Known rows, with every step that occurs:
mokepib/tifa/navure/fatutud/pobi/rigifo: [-2.51 -2.13 -6.67  0.25 -0.94 -0.22  1.61  0.21  0.78  1.61 -0.43  1.66
  0.13  0.76 -0.86  0.03  0.01  2.05  0.80 -0.06  0.54 -0.86 -0.20 -0.57
 -0.27]
navure/fatutud: [ 1.23 -0.11  1.10 -0.17 -0.23  0.01  0.31  0.06 -0.54  0.60 -0.54  1.84
  0.37  0.03 -1.32  1.44 -0.01  0.16  0.02  0.47  0.19  0.35 -0.11  0.05
 -0.68]
pobi/fatutud: [ 1.50 -0.24 -0.60  0.07  0.82 -0.11 -0.22 -0.67 -0.39 -1.20 -0.97  1.34
  0.09 -0.68 -1.71  0.30  0.71  0.46 -0.54 -0.21 -0.07  0.69 -0.45  0.47
 -0.46]
tifa/mokepib/ludev: [ 1.69 -1.46  1.87  0.15  4.04 -0.62 -0.58 -0.16  0.70 -2.55  1.33  0.40
 -0.47 -0.86 -1.12 -0.53 -0.80  0.62 -0.53 -0.76  0.57  0.21  1.09 -0.15
 -0.55]
fariz/fanar/tifa/buve/rigifo/pobi/fatutud/navure: [ 3.27  0.56  2.85  0.30 -2.07 -1.07  0.39 -0.48 -0.93  0.11 -0.69 -0.42
  0.16 -0.53  0.15  0.45 -0.81 -0.83 -0.60  1.17  0.30  0.91 -1.79  0.86
  0.71]
navure/tifa: [ 0.22  1.64  0.16 -0.50  0.42  1.02  0.46 -0.36  0.00  0.72  0.11 -0.97
 -0.09  0.85  1.65 -0.14  0.22 -0.03 -0.18 -1.08 -0.07 -0.08  0.56 -0.11
 -0.26]
fanar/tifa/buve: [ 2.85  1.98  4.05 -0.86 -0.55 -0.53 -1.84  0.17 -0.78 -1.82  1.41  1.20
 -0.39 -2.03  0.57 -0.32  0.25 -1.41 -0.70 -0.97 -0.23  0.23  1.36  0.57
  0.54]
buve/rigifo: [ 0.46  0.21 -0.29  0.09 -0.54  0.06 -0.48  0.07 -0.16  0.86  0.36  0.55
  0.02 -1.20  0.37  1.00 -0.47  0.83 -0.08  0.39 -0.24  0.34  1.61 -0.24
  0.03]
tifa/navure/fatutud/pobi/rigifo: [-1.64 -2.95 -1.42 -0.06  0.60 -0.08  0.47 -0.02 -0.14  0.89 -0.54  1.52
  0.13  0.46 -1.43 -0.18  0.50  0.63  0.70  1.79 -0.90  0.32 -0.72  0.29
 -0.97]
fanar/tifa/mokepib: [ 3.79  0.36  4.87 -0.46  2.32 -1.03 -1.04 -0.48  0.01 -2.93  1.28  1.20
 -0.82 -1.62  0.30  0.15 -0.20 -0.87 -0.30 -0.90  0.10 -0.17  1.75  0.52
 -0.33]
fatutud/navure/tifa/mokepib/ludev: [ 0.39  0.18 -1.32  0.46  2.53  0.24  1.21 -0.83  1.39 -0.45  0.42 -1.61
 -0.03  1.27  0.68 -1.91  0.01  1.01  0.15 -0.49 -0.18 -0.74  0.07 -0.31
  0.23]
buve/tifa: [-0.65  1.10 -3.28 -0.38  0.08  0.47  0.56  0.18  0.39  1.03  0.17 -0.73
 -0.05  1.52  0.59  0.11  0.28  0.93 -0.15 -2.34  0.50 -0.72  0.98 -0.47
 -0.44]
fanar/tifa/navure/fatutud/pobi/rigifo/buve: [ 0.56 -1.43  0.37 -0.30 -1.18 -0.89 -0.40 -0.12  0.26 -0.89  0.89  1.95
  0.08 -0.86 -1.35  0.31  0.03  0.11  0.88  1.19 -0.45  0.25  0.43  0.57
  0.83]
buve/rigifo/pobi/fatutud: [-0.13 -0.46  1.17  0.48 -0.34 -0.02 -0.70  0.04 -0.02  0.93 -1.06 -0.41
 -0.05 -1.18 -0.11  1.12 -0.84 -0.51  0.08  1.21  0.31  0.59 -1.02 -0.09
  0.65]
navure/fatutud/pobi/rigifo/buve/tifa/fanar: [-1.98 -1.72 -6.25 -0.13 -2.53 -0.10  0.34  0.45 -0.40  0.98 -0.25  0.86
  0.50 -0.45 -2.06  1.30 -0.65  1.23  0.89  0.90  1.00  0.05  0.33 -0.20
 -0.07]
fanar/tifa/buve/rigifo: [ 2.61  1.50  2.88 -0.81 -1.66 -0.51 -2.08  0.44 -0.76 -0.76  1.39  0.98
 -0.31 -2.83  1.32 -0.03 -0.52 -1.07 -0.42  0.04 -0.32  0.26  1.85  0.48
  1.03]
rigifo/pobi: [-0.38  0.98  5.41  0.44  1.75  0.04 -0.14 -0.16  0.14 -0.43 -0.33 -0.80
 -0.29  0.72 -0.64  0.88  0.37 -1.51 -0.30 -1.06  0.53  0.18 -1.34 -0.33
 -0.16]
fariz/fanar/tifa/navure/fatutud/pobi: [ 2.60 -1.09  1.81 -0.25 -1.12 -0.97  1.52 -0.85 -0.81  0.50 -0.22  0.47
  0.17  0.89 -0.70  0.92 -0.21  0.55 -0.15  0.35 -0.16  0.74 -1.29  0.88
 -0.69]
fatutud/navure/tifa/buve: [-0.08  1.69 -0.73  0.09  0.31  0.54  0.55 -0.35  0.11  0.26  0.01 -1.24
  0.13  1.36  1.08 -2.07  1.11 -0.02 -0.20 -0.44 -0.83 -0.61 -0.30  0.00
  0.16]
rigifo/buve/tifa/navure: [-1.91 -0.79 -1.70  0.22  0.02 -0.42  0.33  0.54  0.83 -1.29  1.14  0.14
  0.42  2.70 -1.72 -0.32  1.35  1.26  0.18 -1.98 -0.41 -0.67  0.49 -0.38
 -0.05]
buve/rigifo/pobi/fatutud/navure: [-0.54 -0.35  0.31  0.87 -0.22 -0.11 -0.13 -0.25  0.42  1.10 -1.26 -0.81
  0.08 -0.58 -0.23  0.51 -0.49 -0.10  0.26  1.35  0.07  0.20 -1.38 -0.15
  0.88]
fanar/tifa/navure: [ 1.07  0.55  4.08 -0.51  1.07 -0.40 -0.08 -0.37  0.60 -1.43  1.11  0.97
 -0.29 -0.37  0.43 -0.10  0.72 -0.45 -0.01 -0.82 -1.09 -0.06  1.19  0.31
 -0.02]
fariz/fanar/tifa/mokepib: [ 4.87  0.09  4.89 -0.09  0.95 -1.35  0.77 -0.91 -0.82 -1.73  0.50  0.63
 -0.38 -0.07 -0.08  1.14 -0.64 -0.18 -0.80 -0.43  0.49  0.68  0.29  0.84
 -1.04]

Rows:
[-0.50  0.23  2.69  0.45 -0.08  0.11 -0.60  0.25  0.09  1.19 -0.16 -0.77
 -0.15 -0.72  0.48  1.29 -0.82 -0.56  0.11  0.56  0.25  0.30 -0.18 -0.42
  0.48]
buve/rigifo/pobi
[ 0.69  0.21  1.27 -0.34 -0.83 -0.06 -2.01  0.92 -1.21 -0.07  0.70  0.78
 -0.11 -1.75  0.45 -0.39 -0.06 -0.60 -0.70  0.57 -0.53  0.47  1.00  0.17
 -0.08]
tifa/buve/rigifo
[-2.47  0.32 -3.67  0.25 -1.41 -0.02  0.15  0.63  0.47 -1.00  1.07  1.01
  0.32 -0.50 -1.18  1.30 -0.34  0.73  0.50  0.09  0.75  0.20  2.72 -0.59
  0.18]
pobi/rigifo/buve/tifa/fanar
[ 0.24 -0.30  2.51 -0.02 -0.71 -0.10 -2.16  0.91 -1.16 -0.01 -0.49  0.05
 -0.14 -1.72  0.10 -0.23 -0.34 -1.66 -0.62  1.18 -0.04  0.66 -1.09  0.27
  0.44]
tifa/buve/rigifo/pobi/fatutud
[-0.86  0.53 -3.11  0.27  0.19  0.59  1.47 -0.87  0.55 -0.43 -1.37 -0.79
  0.39  0.14 -0.16 -0.69  0.69  0.72 -0.02  0.06 -0.51 -0.17 -0.52 -0.02
 -0.24]
pobi/fatutud/navure/tifa/fanar
[-1.91  1.78  0.36 -0.66  0.05  1.39  1.10  0.06  0.21  0.02  0.29 -1.58
  0.06 -0.02  2.03  0.53 -0.06 -0.32 -0.17 -1.30 -0.21 -0.26  1.61 -0.60
 -1.00]
navure/tifa/fanar
[-2.29 -2.15 -6.32  0.24 -0.55 -0.41 -0.24 -0.14  0.13 -0.09  0.66  0.22
 -0.04  0.64 -2.10 -0.73  0.60  1.71  0.73 -0.11  0.08  0.05  0.24  0.06
  0.26]
fatutud/pobi/rigifo/buve/tifa/navure
[-2.21  0.11 -0.45  0.52 -0.85  0.63  0.53  0.03  0.66  1.49 -1.26 -2.14
  0.20 -0.77  1.24  0.62 -0.97 -0.45  0.44  1.34  0.04 -0.10 -0.87 -0.50
  0.69]
buve/rigifo/pobi/fatutud/navure/tifa/fanar
[-0.95 -0.09 -3.60  0.29 -1.93 -0.26 -0.43  0.90 -0.10  0.68 -0.49  0.35
 -0.06 -1.04  0.27 -0.08 -0.52  0.35 -0.29 -0.74  1.17 -0.64 -0.79 -0.54
  0.80]
mokepib/tifa/buve/rigifo/pobi/fatutud
[-0.35  0.61  0.68 -0.49 -1.17  0.93 -1.27  0.64 -0.74  1.28 -0.67 -1.58
 -0.10 -0.71  2.20 -0.77 -0.68 -1.56 -0.25  0.94 -0.01  0.23 -1.23  0.25
  0.65]
navure/tifa/buve/rigifo/pobi/fatutud
[ 0.06 -0.44  2.64  0.78  2.64 -0.05  0.40 -0.71  0.58 -0.79 -1.71 -1.68
 -0.29  1.12 -0.32 -0.80  0.24 -1.40  0.04  0.34  0.31 -0.31 -3.00  0.17
  0.05]
rigifo/pobi/fatutud/navure/tifa/mokepib
[ 0.00  0.08  3.62  0.51  1.47 -0.05 -0.29 -0.39 -0.02 -0.74 -1.44 -0.35
 -0.16  0.11 -1.42  0.69  0.32 -1.38 -0.33 -0.22  0.55  0.56 -2.41  0.12
  0.05]
rigifo/pobi/fatutud
[-0.86 -1.80  2.34 -0.12  1.35  0.01  0.78  0.22  0.15  0.31 -0.42  1.63
  0.31  1.38 -0.96  0.23  0.88  0.05  0.22  0.89 -1.24  0.07 -0.52  0.06
 -1.41]
tifa/navure/fatutud
[ 1.20  0.04  1.95 -0.41  2.73  0.38 -0.03 -0.27 -0.04 -0.86  0.27 -0.79
 -0.59  0.64  1.69 -0.66 -0.13 -0.49 -0.22 -0.60  0.05 -0.40  0.54  0.16
 -1.07]
navure/tifa/mokepib
[-0.99  1.40  0.15  0.37 -0.32  0.62  0.25 -0.05  0.34  1.33 -0.33 -2.22
  0.09  1.04  1.69 -1.64  0.25 -0.73  0.12  0.46 -0.55 -0.63 -1.11 -0.21
  0.81]
fatutud/navure/tifa/buve/rigifo/pobi
[ 0.31  1.64  1.20 -0.83 -0.13  0.89 -0.79  0.39 -0.85  0.20  0.40 -0.83
 -0.15  0.19  1.93 -1.12  0.35 -1.10 -0.62 -0.69 -0.28 -0.01  0.13  0.20
 -0.22]
navure/tifa/buve
[-0.55  1.17  1.81 -0.54 -0.96  0.97 -1.17  0.81 -0.63  1.47  0.03 -1.85
 -0.18 -0.31  2.83 -0.67 -0.67 -1.68 -0.23  0.44 -0.02  0.03 -0.50  0.01
  0.56]
navure/tifa/buve/rigifo/pobi
[-1.97  1.87 -1.33  0.23  0.47  0.89  2.08 -0.63  1.01  0.14 -0.05 -1.84
  0.30  1.16  1.12 -0.68  0.78  0.60  0.16 -0.90 -0.69 -0.80  0.87 -0.66
 -0.46]
fatutud/navure/tifa/fanar
[ 0.00  1.13 -0.09 -0.77 -1.29  0.95 -1.09  0.68 -0.81  1.30  0.39 -1.03
 -0.10 -0.61  2.60 -0.85 -0.44 -0.75 -0.33  0.30 -0.34  0.06  0.58  0.11
  0.28]
navure/tifa/buve/rigifo
[ 0.61  0.47 -0.08  0.41  2.60  0.17  1.19 -0.88  0.78 -0.61 -0.08 -1.23
 -0.22  1.76  0.83 -1.72  0.74  0.43  0.11 -0.44 -0.56 -0.96 -0.09 -0.03
 -0.54]
fatutud/navure/tifa/mokepib
[ 0.29 -1.59 -3.77 -0.09 -1.15 -0.13 -0.12 -0.27 -0.87  1.45 -0.72  1.70
  0.14 -0.93 -1.90  0.96 -0.51  0.76  0.61  1.73  0.66  0.65 -0.42  0.33
 -0.19]
navure/fatutud/pobi/rigifo
[-1.93 -1.29 -3.46  0.24 -1.26 -0.25  0.21  0.70  0.51  0.09  0.47  1.89
  0.48  0.72 -1.57  0.77 -0.20  0.78  0.93  1.46  0.33  0.23  1.16 -0.16
  0.35]
pobi/rigifo/buve/tifa/navure/fatutud
[-0.58  0.37 -2.52  0.23 -0.85 -0.44 -0.03  0.40  0.40 -1.19  1.18  0.16
  0.40  1.93 -1.85  0.38  0.85  1.33 -0.01 -2.43  0.49 -0.50  0.88 -0.41
  0.39]
rigifo/buve/tifa
[-2.71 -2.47 -6.79  0.54 -1.47 -0.63  1.38  0.37  0.81  0.59  0.08  1.90
  0.37  1.01 -1.86  0.11  0.27  2.37  0.90 -0.19  0.57 -0.85 -0.27 -0.58
  0.18]
mokepib/tifa/navure/fatutud/pobi/rigifo/buve
